Every row comes from one small tree of marks. The marks that hang from a mark follow it in brackets, in alphabetical order. Every link used is in the known rows. Which tree was each row made from?
Known rows:
riza(naboru rapub(povozo)): 0.51 2.16 -2.01 0.71 -1.70 0.30 -0.68 1.36 -0.41 -3.25 0.53 -0.17 1.73 2.45 -2.56 0.07 -0.05 0.18 -0.74 -0.51 1.40 1.89 0.58 1.39 -0.29 -0.92 0.19 0.07 1.62
riza(naboru rapub(povozo) zase): -1.22 2.02 -1.17 1.40 -1.52 -1.73 -1.06 -0.29 -0.44 -2.23 0.95 -1.39 2.81 1.84 -2.46 0.02 0.97 0.34 -0.73 -0.78 0.37 2.15 2.33 -0.56 1.09 -0.91 1.39 1.46 0.39
zoniv(zase(riza(naboru rapub))): -0.09 1.02 0.08 -1.07 -1.32 -1.79 -1.67 0.19 1.95 -1.55 -0.18 -2.25 3.25 2.76 -0.10 -0.96 -1.62 -1.99 1.29 -2.34 1.22 4.35 1.19 0.78 0.64 0.98 0.87 -1.34 3.91
zoniv(zase): -0.35 0.28 -1.23 -1.96 -1.16 -0.40 -0.01 0.87 0.89 0.01 -0.76 -1.11 1.02 1.56 -1.49 0.12 -1.30 0.03 1.56 -2.41 1.89 0.46 1.06 1.30 -0.24 0.80 1.96 -1.52 3.54
naboru(riza(rapub)): -0.47 3.04 -0.36 -1.23 -1.42 0.47 1.77 0.09 -1.75 -2.50 -0.42 -1.13 0.81 1.21 -0.48 0.88 -0.68 1.96 1.22 -2.76 0.87 0.36 0.73 1.57 -0.11 -1.10 1.29 0.53 2.67
rapub(povozo riza zoniv(zase)): -0.41 0.66 -0.90 0.20 0.53 0.43 -2.01 2.15 -0.66 -0.01 0.49 1.56 0.84 0.06 -3.14 -0.85 -0.85 -0.65 2.02 -1.31 4.68 -0.41 0.00 1.76 -0.57 1.85 1.90 -2.16 3.80
riza(naboru rapub(zoniv)): 2.34 3.00 -0.19 1.47 -2.06 1.46 0.17 2.79 -0.66 -2.74 0.38 1.61 0.53 1.22 0.62 -0.62 -2.72 -0.19 -0.69 -1.10 0.89 -0.25 -0.72 0.78 -1.16 1.10 1.41 -0.26 3.48
zoniv(rapub zase): 0.42 1.08 -2.98 -0.95 -1.45 -1.18 0.04 1.81 0.62 -0.43 -0.49 -0.85 -0.43 -0.48 -1.17 -0.47 -1.01 0.70 1.66 -1.91 0.55 -1.61 0.45 2.09 -1.31 0.30 2.52 -1.71 2.82
rapub(povozo): 0.37 1.43 -1.89 -0.02 -0.75 0.55 -0.45 1.58 -0.66 -1.02 0.23 0.93 0.91 0.93 -3.10 0.82 1.00 0.36 -0.23 -0.24 2.25 -0.31 1.32 1.30 0.58 -0.37 1.49 0.23 1.56
riza(rapub(zoniv(zase))): 0.12 1.13 0.07 -0.91 -1.10 0.00 -0.58 1.35 0.83 -1.32 -1.13 0.16 1.25 0.95 -0.38 -0.66 -2.65 0.11 2.46 -3.41 1.76 -0.54 -1.50 0.51 -3.01 1.85 1.66 -2.40 4.01
pefev(rapub): 1.51 0.80 -0.74 -0.44 -0.85 2.17 1.36 2.79 -0.30 -0.79 -1.31 0.75 0.13 3.16 -1.63 1.18 -1.15 -0.10 -1.22 -0.65 1.64 -0.52 1.61 0.65 -0.70 0.41 3.70 0.03 3.12
pefev(rapub(povozo riza(naboru zase))): -0.54 0.86 -1.20 1.26 -0.08 0.61 -0.80 1.80 -1.32 -0.34 0.79 -0.44 1.76 2.72 -3.27 0.04 0.72 -1.23 -2.27 1.13 3.04 2.49 3.61 0.47 2.80 -0.07 3.64 1.22 2.26
riza(naboru): 1.89 2.20 -1.57 0.77 -2.01 1.44 0.23 2.06 -0.14 -1.41 0.52 0.08 0.65 1.89 -0.52 -0.29 -1.66 -0.01 -1.42 0.19 0.82 0.88 1.85 1.20 1.38 0.13 2.11 0.40 2.81
zase(zoniv): 0.66 0.03 -2.39 -2.51 -0.70 -2.10 0.15 0.15 -0.41 0.02 -0.58 -0.83 0.36 1.65 -1.77 0.09 -0.12 0.71 1.02 -1.44 0.04 0.40 1.87 0.70 0.69 0.26 2.69 -1.05 2.36
pefev(rapub(zoniv)): 2.80 1.11 0.39 0.64 -1.23 3.90 0.99 3.83 -0.56 -0.92 -1.14 2.09 -0.34 2.14 -0.57 0.13 -2.24 -0.93 -1.67 -0.17 2.77 -2.11 0.59 -0.18 -0.69 1.93 3.69 -0.01 3.74
pefev(rapub(riza(naboru) zoniv)): 3.04 1.73 0.02 1.69 -0.20 3.57 0.07 4.84 -1.43 -0.75 0.19 2.56 -0.29 2.26 -0.14 -0.83 -3.12 -1.64 -2.15 0.77 3.41 -0.53 0.54 1.33 0.05 2.08 3.81 -0.43 4.88
naboru(riza): 0.59 2.67 -0.57 -0.54 -1.57 1.82 1.52 0.81 -1.60 -1.23 -0.01 -0.81 0.16 1.07 -0.36 0.29 -0.53 1.51 -0.22 -1.24 1.57 -0.87 2.46 1.33 2.79 -0.32 1.95 1.29 2.40
pefev(rapub(riza)): 0.31 0.55 -1.04 -0.80 0.28 0.95 1.18 3.15 -1.84 0.48 -1.39 2.28 0.30 2.00 -1.85 0.81 -1.23 0.06 -0.03 -0.52 2.76 0.32 0.78 2.27 -2.13 0.07 3.83 -1.19 4.64
riza(naboru rapub(povozo zoniv) zase): 0.75 2.37 0.31 2.46 -1.71 0.31 -1.30 0.94 -0.67 -2.37 1.27 0.21 1.95 1.19 -1.50 -0.76 -0.05 -0.63 -1.16 -0.58 1.31 -0.07 1.49 -1.03 1.07 0.72 1.58 1.19 1.30
pefev(rapub(povozo)): 1.38 0.08 -1.39 -0.32 -0.52 2.67 0.33 2.48 -0.24 -1.41 -0.60 0.36 0.56 2.97 -3.71 1.43 0.46 -0.57 -1.33 0.53 3.14 -0.21 1.99 0.30 0.47 -0.06 2.91 0.24 2.01
riza(naboru rapub(povozo zoniv)): 1.88 2.52 -0.91 2.10 -1.29 1.85 -1.18 2.35 -0.43 -3.53 0.73 1.29 1.00 1.32 -1.39 -0.68 -0.96 -0.22 -0.98 -0.41 2.20 -0.22 -0.35 0.50 -0.33 0.59 0.87 0.09 2.28

Write each row's tree:
1.46 2.89 -3.84 1.39 -0.52 -0.57 0.46 4.00 -2.44 -0.45 0.19 1.59 -0.50 -0.65 -0.78 -0.87 -1.49 0.71 -0.36 -0.08 0.38 -0.40 0.61 3.78 -0.93 -0.70 2.80 -0.45 3.66 -> zoniv(rapub(riza(naboru)))
0.72 0.33 -3.24 -0.98 -1.31 -3.68 -0.78 0.66 0.15 0.18 -0.89 -0.66 0.53 -0.30 -0.78 -0.46 0.59 -0.79 1.03 -1.64 -0.81 0.44 2.04 1.49 1.66 0.52 2.35 -0.36 2.07 -> zase(riza zoniv(rapub))
-0.85 1.49 -3.58 -1.00 -1.13 -2.75 -0.21 -1.58 -1.73 -0.81 1.33 -3.72 0.12 -0.71 -2.69 -0.59 2.85 1.62 0.40 -0.79 0.03 -1.60 4.99 0.43 5.12 -1.08 2.51 2.55 -1.46 -> naboru(riza(zase(zoniv(rapub(povozo)))))
1.38 0.67 -0.40 1.23 0.57 3.09 -0.70 4.12 -1.83 -0.91 -0.20 3.36 -0.24 1.65 -2.98 0.15 -0.38 -1.25 -0.88 0.57 4.68 -0.81 0.38 1.61 -0.98 1.67 3.16 -0.53 3.88 -> pefev(rapub(povozo riza zoniv))
1.75 1.06 0.31 1.17 0.07 2.85 0.51 4.30 -1.80 0.18 -1.10 3.84 -0.19 1.29 -1.10 0.14 -2.26 -0.90 -0.30 -0.57 3.26 -1.40 -0.07 1.46 -1.87 1.83 3.80 -1.11 5.12 -> pefev(rapub(riza zoniv))
-0.78 2.94 -0.99 -0.62 -1.08 0.96 0.50 -0.33 -1.58 -3.36 0.24 -1.24 1.18 1.59 -2.39 0.65 0.95 1.85 0.63 -1.79 2.04 0.64 1.25 1.93 0.54 -1.66 0.47 1.27 1.19 -> naboru(riza(rapub(povozo)))
-1.18 0.84 -2.24 -0.60 -0.97 -3.70 -1.74 -2.07 0.01 -1.89 0.97 -3.02 2.57 2.35 -2.99 -0.71 1.88 0.09 0.21 -0.78 -0.46 2.89 3.02 -0.84 2.23 -0.91 1.46 0.53 -0.03 -> riza(naboru rapub(povozo) zase(zoniv))
1.56 -0.10 0.14 -0.16 -0.77 3.40 -1.33 2.72 1.73 -1.25 -0.10 -0.31 0.33 2.91 -3.19 -0.39 -0.92 -2.21 -0.53 -0.42 4.99 -0.74 1.41 -0.56 0.67 2.49 3.08 -1.13 3.08 -> pefev(rapub(povozo zoniv(zase)))
-0.12 1.84 0.61 -0.69 -1.06 1.70 -0.95 0.00 0.31 -2.96 1.03 -2.30 0.95 1.34 -1.83 -0.76 -0.40 0.42 1.68 -2.52 3.68 -0.69 0.32 0.39 0.93 0.93 0.46 -0.25 2.01 -> naboru(riza(rapub(povozo zoniv(zase))))
0.83 1.68 -0.99 1.60 0.45 1.44 -1.34 3.11 -2.62 -0.21 0.43 4.28 0.21 -0.33 -2.76 -0.28 -0.48 -0.08 0.47 -0.41 3.73 -0.84 -0.08 2.06 -0.62 0.84 1.93 -0.60 3.40 -> rapub(povozo riza zoniv)
-0.73 1.63 -1.60 1.52 -0.28 -1.26 -1.45 0.67 -2.25 0.06 1.38 0.10 2.11 0.52 -2.72 -0.54 1.10 -0.19 -0.99 0.58 1.90 1.99 3.40 1.48 2.29 -0.69 2.34 1.31 1.77 -> rapub(povozo riza(naboru zase))
1.05 0.89 -0.95 1.14 -0.03 1.29 -2.75 2.64 -0.47 -1.23 1.34 0.90 0.86 1.01 -2.12 -1.75 -1.63 -1.87 0.33 -0.05 4.60 0.99 0.44 2.01 1.71 1.99 1.60 -1.61 3.53 -> rapub(povozo riza(naboru) zoniv(zase))
1.34 0.39 -1.05 -0.89 -1.47 -1.74 -1.57 0.07 0.61 -0.35 0.09 -1.98 1.66 2.62 -0.17 -0.82 -0.61 -1.96 -0.68 -0.45 0.18 3.28 3.35 0.07 4.65 0.99 2.02 0.20 2.44 -> zase(riza(naboru) zoniv)
-1.78 2.66 0.34 -0.90 -1.86 -1.15 1.40 -1.45 -1.96 -1.41 -0.28 -2.22 2.11 0.61 -0.40 0.60 0.01 2.19 0.69 -2.89 -0.06 -0.03 2.56 -0.03 1.19 -1.29 1.89 2.00 1.71 -> naboru(riza(rapub zase))
-0.58 0.54 -0.09 -0.25 -0.92 -1.53 -3.02 -0.38 2.30 -2.18 0.67 -2.52 3.49 2.91 -2.15 -0.57 0.25 -2.37 0.70 -1.59 2.40 4.37 1.13 0.63 2.42 0.70 -0.04 -0.98 2.64 -> zoniv(zase(riza(naboru rapub(povozo))))
0.45 -0.25 -0.63 0.00 1.09 2.13 -1.29 3.04 0.01 -0.18 0.04 1.09 0.54 2.04 -3.48 -0.46 -0.97 -1.71 0.76 -0.53 5.80 0.12 0.27 1.01 -0.41 2.28 3.48 -2.11 4.07 -> pefev(rapub(povozo riza zoniv(zase)))
-0.46 2.00 -3.14 -1.57 -1.89 -2.82 0.83 -1.25 -1.78 -0.19 0.04 -3.68 0.02 -0.88 -0.63 -0.83 1.21 1.74 0.98 -1.72 -1.35 -2.06 4.92 0.40 4.51 -0.70 3.24 2.11 0.13 -> naboru(riza(zase(zoniv(rapub))))
2.95 -0.15 1.92 0.78 -1.84 3.19 -1.94 2.75 2.59 -0.80 -0.14 -1.32 1.52 3.56 0.96 -1.39 -2.89 -4.34 -1.37 -0.09 3.78 1.65 2.35 -0.97 3.95 4.26 3.38 -0.33 4.43 -> pefev(rapub(zoniv(zase(riza(naboru)))))
-0.76 2.04 -1.16 1.45 -0.62 -1.69 -0.31 0.95 -2.59 0.83 0.46 0.71 1.81 0.73 -0.78 -0.41 -0.48 0.15 -0.68 -0.25 0.65 2.01 3.00 1.70 1.90 -0.16 2.77 0.76 3.09 -> rapub(riza(naboru zase))
0.32 0.85 -2.05 -0.75 -1.51 -2.57 -0.56 -0.97 -0.45 -0.16 0.81 -2.67 1.74 2.27 -1.13 -1.08 -0.23 -0.02 -0.65 -0.41 -0.87 1.69 4.29 -0.68 4.61 0.40 3.34 0.95 1.07 -> riza(naboru zase(zoniv))
0.01 1.45 -0.33 1.06 -1.37 -0.93 -1.91 0.61 0.31 -2.86 0.30 -0.46 3.01 2.33 -1.69 0.02 0.86 -1.73 -0.86 -0.76 1.63 3.95 1.11 0.86 1.35 -0.35 -0.18 0.45 1.93 -> zase(riza(naboru rapub(povozo)))
0.78 0.57 -0.50 0.07 -0.72 1.77 -1.73 1.90 1.00 -1.06 0.93 0.23 0.58 0.87 -2.53 -0.69 -0.77 -0.97 0.85 -0.89 3.85 -1.31 0.62 0.41 1.28 1.84 1.72 -1.27 2.40 -> rapub(povozo zoniv(zase))
2.13 2.24 1.57 1.60 -2.33 0.71 -1.36 2.23 -0.05 -2.16 -0.05 1.40 1.84 1.56 1.26 -0.96 -2.18 -2.08 -0.62 -1.37 1.00 1.48 -0.05 0.22 0.64 1.65 0.91 0.28 3.67 -> zase(riza(naboru rapub(zoniv)))
-2.09 1.42 -1.05 -2.86 -1.22 -3.25 0.89 -3.17 -1.54 -0.69 -0.34 -4.07 2.05 1.45 -1.04 -0.30 0.60 2.06 1.84 -3.20 -0.93 1.30 3.56 -0.44 2.60 -1.07 1.80 1.00 0.59 -> naboru(riza(rapub zase(zoniv)))
-1.02 0.54 -2.69 -0.16 0.57 -3.22 -2.01 -0.60 -1.68 0.32 1.64 -1.30 1.96 1.49 -3.57 -1.20 1.43 -0.31 -0.09 0.25 1.05 3.20 4.42 0.39 3.90 -0.45 2.30 0.41 0.94 -> rapub(povozo riza(naboru zase(zoniv)))
0.58 1.89 -0.29 0.96 -0.92 0.94 -0.70 1.95 -1.18 -2.48 -0.15 2.15 0.80 0.54 -2.04 0.25 -0.19 0.38 0.45 -1.67 2.37 -0.99 -0.99 0.77 -2.60 0.54 1.07 -0.63 1.98 -> riza(rapub(povozo zoniv))
-0.11 -0.04 -2.34 -0.29 -0.91 -2.13 -2.31 0.97 1.40 -0.42 0.37 -0.91 1.30 -0.24 -2.74 -0.33 1.41 -1.61 1.37 -1.17 2.27 0.44 1.68 1.72 1.78 0.80 1.13 -0.84 1.87 -> zoniv(rapub(povozo) zase(riza))
-1.21 1.13 -1.25 -1.88 -1.36 -1.79 0.45 -2.41 -1.52 0.50 0.26 -3.71 0.96 0.98 -0.91 -0.37 0.57 1.14 0.77 -1.92 -0.52 0.02 4.93 -0.49 5.54 -0.15 3.04 1.84 0.63 -> naboru(riza(zase(zoniv)))
0.92 2.55 0.93 2.27 -2.49 -0.18 -0.31 0.85 -0.91 -1.83 0.59 0.32 1.93 0.84 1.06 -1.01 -1.51 -0.34 -1.02 -1.41 -0.14 -0.35 1.10 -0.63 0.10 1.00 2.15 0.83 2.55 -> riza(naboru rapub(zoniv) zase)
-0.37 2.01 -3.48 2.96 -0.71 -2.49 -1.13 1.91 -2.87 -0.34 1.43 0.21 0.95 -1.14 -2.53 -0.76 1.58 0.05 -0.84 0.25 0.84 -0.10 2.83 2.38 1.77 -0.75 2.72 1.13 1.07 -> zoniv(rapub(povozo riza(naboru zase)))
0.10 0.14 -2.03 -0.81 -0.99 -2.88 -2.50 -0.76 0.94 -2.13 0.60 -1.92 2.75 2.71 -2.46 -0.44 0.92 -1.92 0.28 -0.92 0.75 4.35 2.39 0.27 3.13 0.05 0.50 -0.22 1.16 -> zase(riza(naboru rapub(povozo)) zoniv)
0.28 1.65 -3.81 0.21 -0.34 -1.53 -0.65 2.78 -0.76 -0.45 0.17 -0.18 0.04 -0.19 -0.87 -1.46 -1.61 -0.10 1.08 -1.08 1.56 0.25 0.85 3.49 -0.16 0.03 2.68 -2.01 4.17 -> zoniv(rapub(riza(naboru)) zase)
1.00 0.75 -2.49 1.42 -1.39 -1.15 -2.86 1.66 1.61 -1.76 1.13 -2.09 1.38 0.53 -1.50 -1.14 0.55 -2.40 -0.06 0.02 2.11 1.57 2.51 1.65 3.99 0.96 1.26 -0.01 1.62 -> zoniv(rapub(povozo) zase(riza(naboru)))
0.12 0.93 -0.07 -0.39 0.14 -0.07 -0.78 2.24 -0.91 0.84 -0.22 1.75 0.46 0.30 -0.98 -0.89 -2.62 -0.40 2.34 -2.19 3.36 -0.67 -0.42 2.06 -1.51 2.28 2.45 -2.75 5.37 -> rapub(riza zoniv(zase))
-0.46 0.70 -5.20 -0.79 0.95 -3.71 -1.09 1.49 -2.18 0.03 -0.12 0.94 -0.58 -1.21 -4.04 -0.34 1.51 1.16 1.69 -0.79 1.06 -0.58 1.20 3.48 -0.12 -1.14 2.33 -1.47 1.57 -> zase(zoniv(rapub(povozo riza)))
0.73 2.21 0.26 2.45 -1.03 -0.02 -0.61 2.37 -2.59 0.61 1.10 1.91 1.06 -0.01 0.53 -1.37 -1.83 -0.74 -0.86 0.17 1.36 0.46 2.18 0.86 1.54 1.40 3.21 0.84 3.81 -> rapub(riza(naboru zase) zoniv)
0.99 1.56 -0.34 0.94 -1.29 1.02 -1.97 1.12 1.51 -3.17 1.07 -1.10 1.57 2.07 -1.84 -1.51 -1.31 -1.12 0.44 -0.93 3.24 0.95 -0.34 0.23 -0.13 1.26 0.80 -1.45 2.53 -> riza(naboru rapub(povozo zoniv(zase)))
1.33 0.95 -3.89 0.51 -1.33 -2.48 -2.40 1.02 0.38 -1.70 1.07 -1.56 0.68 0.69 -1.85 -1.09 1.28 -1.95 -0.93 0.10 0.36 1.65 3.18 1.68 4.88 0.32 1.22 0.62 0.52 -> zase(riza(naboru) zoniv(rapub(povozo)))
-0.87 0.15 -1.30 -2.50 -0.55 -4.12 -0.87 -1.11 0.02 -0.50 -1.31 -1.09 2.29 1.68 -1.18 0.25 0.16 -0.59 2.27 -2.86 -0.58 3.15 1.38 0.54 -0.14 0.15 1.01 -1.48 2.77 -> zase(riza(rapub) zoniv)
-0.47 2.94 1.18 0.96 -1.65 0.93 -0.52 -0.77 -1.92 -2.28 1.12 -0.63 1.58 0.17 -1.42 -0.30 0.72 0.88 0.19 -1.87 1.82 -1.27 2.30 -0.63 2.23 0.07 1.04 2.43 0.56 -> naboru(riza(rapub(povozo zoniv) zase))
0.40 1.81 -2.38 1.46 0.16 0.23 -1.09 2.50 -2.06 -0.99 1.23 1.43 0.88 1.15 -2.53 -0.33 0.19 -0.20 -0.94 0.73 3.06 2.01 1.49 2.72 1.31 -0.83 1.66 -0.21 2.88 -> rapub(povozo riza(naboru))
1.25 -0.09 1.76 0.10 -1.25 0.41 -1.84 1.50 1.30 0.12 -0.51 0.06 1.58 0.88 0.40 -1.02 -2.07 -2.20 1.36 -2.03 2.90 0.34 1.10 0.43 2.35 3.05 1.80 -1.03 4.43 -> rapub(zoniv(zase(riza)))
-1.21 -0.56 -1.19 -2.33 -0.16 -3.76 -1.96 -1.54 0.35 -1.17 -0.54 -0.96 2.67 1.91 -3.39 0.30 1.65 -0.69 1.65 -2.17 0.79 3.58 1.35 0.34 0.88 -0.51 0.53 -0.89 1.32 -> zase(riza(rapub(povozo)) zoniv)
1.16 2.39 -4.37 2.30 -0.27 -0.60 -0.98 3.69 -2.39 -1.60 0.99 1.51 -0.09 -0.92 -2.53 -0.68 0.25 0.20 -0.74 0.83 1.83 -0.07 0.93 3.78 -0.13 -0.97 2.04 -0.31 2.45 -> zoniv(rapub(povozo riza(naboru)))
-2.29 0.22 -1.94 -1.78 -0.41 -4.80 -1.23 -2.39 -0.29 -0.65 -0.17 -2.30 2.46 1.37 -3.89 0.24 1.99 0.90 1.70 -2.21 -0.05 1.76 2.59 -0.89 0.24 -1.02 1.50 -0.23 -0.12 -> riza(rapub(povozo) zase(zoniv))
2.40 0.74 1.54 1.02 -1.86 1.20 -2.32 1.94 1.90 -0.75 0.51 -0.90 1.60 1.92 1.05 -1.89 -2.65 -3.47 -0.26 -0.83 2.66 1.37 1.93 0.13 4.56 3.53 1.74 -0.45 4.26 -> rapub(zoniv(zase(riza(naboru))))
-1.00 0.83 -0.18 -0.06 -0.38 -1.86 -1.67 0.24 0.02 -1.58 -0.51 0.39 2.65 1.24 -2.76 1.00 1.40 -0.83 0.82 -2.08 1.92 2.76 0.64 1.07 -0.94 -0.33 -0.04 -0.07 2.32 -> zase(riza(rapub(povozo)))
0.57 1.52 -4.32 0.76 -1.52 -3.30 -1.49 -0.20 -0.55 -1.06 1.47 -3.01 0.54 0.23 -2.50 -1.20 2.05 -0.01 -0.98 0.70 -0.86 -0.39 4.43 -0.24 4.50 -0.59 2.88 1.47 -0.97 -> riza(naboru zase(zoniv(rapub(povozo))))
-2.47 1.27 -1.43 -2.00 -0.76 -3.28 -0.56 -3.31 -1.21 -1.76 0.61 -4.40 2.29 1.33 -3.05 -0.13 2.21 1.83 1.39 -1.87 0.53 1.40 3.88 -0.46 3.10 -1.26 1.25 1.55 -0.54 -> naboru(riza(rapub(povozo) zase(zoniv)))
0.57 0.69 -4.99 -1.12 -0.52 -2.60 -0.79 0.64 -0.70 -1.29 0.20 -0.40 -0.58 -0.08 -3.41 -0.17 1.78 0.84 0.87 -0.66 0.32 -1.54 1.56 1.49 0.57 -0.68 2.19 -0.42 0.27 -> zase(zoniv(rapub(povozo)))
1.94 0.92 -3.14 0.00 -1.80 -2.77 -1.23 1.60 0.21 -0.67 0.07 -1.50 0.41 0.39 0.02 -1.13 -0.29 -1.46 -0.58 -0.25 -0.95 1.01 2.88 1.21 3.95 0.51 2.48 0.19 1.65 -> zase(riza(naboru) zoniv(rapub))
